What can hang from each mark:
Q_930: Q_379
Q_431: Q_29 Q_88 Q_617
Q_29: Q_365
Q_88: Q_431
Q_379: Q_365 Q_431 Q_471 Q_930
Q_365: Q_379
Q_471: Q_379

In the rows, 128 means zero.
Known rows, with every way that one mark hangs from another:
Q_930{Q_379{Q_365}}: [158 103 159  98 158  69  89 119 107 158 117 118  89 168 126 135]
Q_379{Q_431{Q_29 Q_617} Q_471}: [139 139 128 134  76 132 104  94 155 139 147  88 102 132  77 194]
Q_379{Q_365 Q_471}: [134 118 150  95 138 113  99  97 139 153 108 119 109 143 110 149]
Q_431{Q_617}: [160 138 109 125 110  90 103 131 130 175 143 100  83 145  95 156]
Q_88{Q_431{Q_617}}: [147 144 117 119  97  82 118 132 121 169 120  81  97 154 117 168]
Q_29{Q_365}: [154 129 120  97 127  96  99 128 130 194 124 103  89 137 114 169]
Q_379{Q_431{Q_88 Q_617}}: [168 149 126 127 115 112 130 118 118 146 142 101 110 142  77 189]
Q_471{Q_379{Q_365 Q_431{Q_29 Q_617}}}: [157 101 116 144  95 100 112  92 114 169 131  86 104 165  93 181]
Q_379{Q_365 Q_431{Q_29 Q_88 Q_617} Q_471 Q_930}: [155 130 175 108 105 155 111  96 156 126 164 117 146 134  86 192]
Q_431{Q_29 Q_88 Q_617}: [180 143 110 142 104 102 104 151 132 175 184 112  67 139  81 183]
Q_365{Q_379{Q_431 Q_471 Q_930}}: [132 155 176 100  73 148  88  72 164 114 108 111 140 115 131 160]
Q_471{Q_379}: [158 113  97 137 107  83  97 108 105 165 112 110  83 138 119 144]
Q_471{Q_379{Q_365}}: [154  94 119 119 131  83 101 100 103 174 102 113  97 157 124 140]
Q_431{Q_29{Q_365} Q_617}: [163 134 111 123 100 100  93 143 146 209 165  94  75 144  92 193]
Q_29{Q_365{Q_379{Q_431 Q_930}}}: [151 149 167  87  88 128  92  94 151 161 113 100 135 126 136 175]
Q_471{Q_379{Q_365 Q_431{Q_617} Q_930}}: [155 104 141 118 105 114 113  82 117 143 116 100 150 153 115 155]
Q_930{Q_379{Q_431{Q_29{Q_365} Q_88}}}: [173 126 155 115 126  99 100 123 118 155 151 108  93 146 102 209]

Rows:
[176 108 142 134  99 126 114 100 122 146 156 111 134 148 100 183] -> Q_471{Q_379{Q_365 Q_431{Q_29 Q_88 Q_617} Q_930}}
[156  83 140 114  90 118  97  82 127 153 129  98 122 141 123 156] -> Q_471{Q_379{Q_365 Q_431{Q_29} Q_930}}
[180 145 116 127 113 107 105 155 136 197 180 112  79 141  84 206] -> Q_431{Q_29{Q_365} Q_88 Q_617}
[127 116 161  91 128 128 115  70 136 134  93 102 133 144 102 167] -> Q_379{Q_365 Q_431 Q_471}
[152 136 109 130  78  86 107 137 133 183 149  72  76 153 111 179] -> Q_88{Q_431{Q_29 Q_617}}
[147 141 164 110 135 134 132  92 132 127 125 115 142 151  78 193] -> Q_379{Q_365 Q_431{Q_88 Q_617} Q_471}
[165 179 167 122  80 151  78 130 177 158 174 134 118 121 112 206] -> Q_431{Q_29{Q_365{Q_379{Q_471 Q_930}}} Q_88 Q_617}
[175 132 120 113 121 107  97 145 135 196 163 114  73 133  98 196] -> Q_431{Q_29{Q_365} Q_88}
[157 130 180 126 132 117 107 102 129 114 151 118 119 162  84 199] -> Q_930{Q_379{Q_365 Q_431{Q_29 Q_88 Q_617} Q_471}}
[135 127 174  91 111 144 110  78 152 124 123 107 162 142 103 165] -> Q_379{Q_365 Q_431{Q_617} Q_471 Q_930}
[151 120 124 105  98 112 103 108 141 186 137  80  92 136  97 198] -> Q_379{Q_431{Q_29{Q_365}}}
[167 120 130 136 130 103 134  95  95 145 118 109 131 164  91 183] -> Q_471{Q_379{Q_365 Q_431{Q_88 Q_617}}}
[178 141 149 130 120  98 106 133 121 156 168 104  98 154  86 221] -> Q_930{Q_379{Q_431{Q_29{Q_365} Q_88 Q_617}}}
[160 145 132 117  87 103  76 127 152 205 142 103  68 138 125 183] -> Q_431{Q_29{Q_365{Q_379}}}
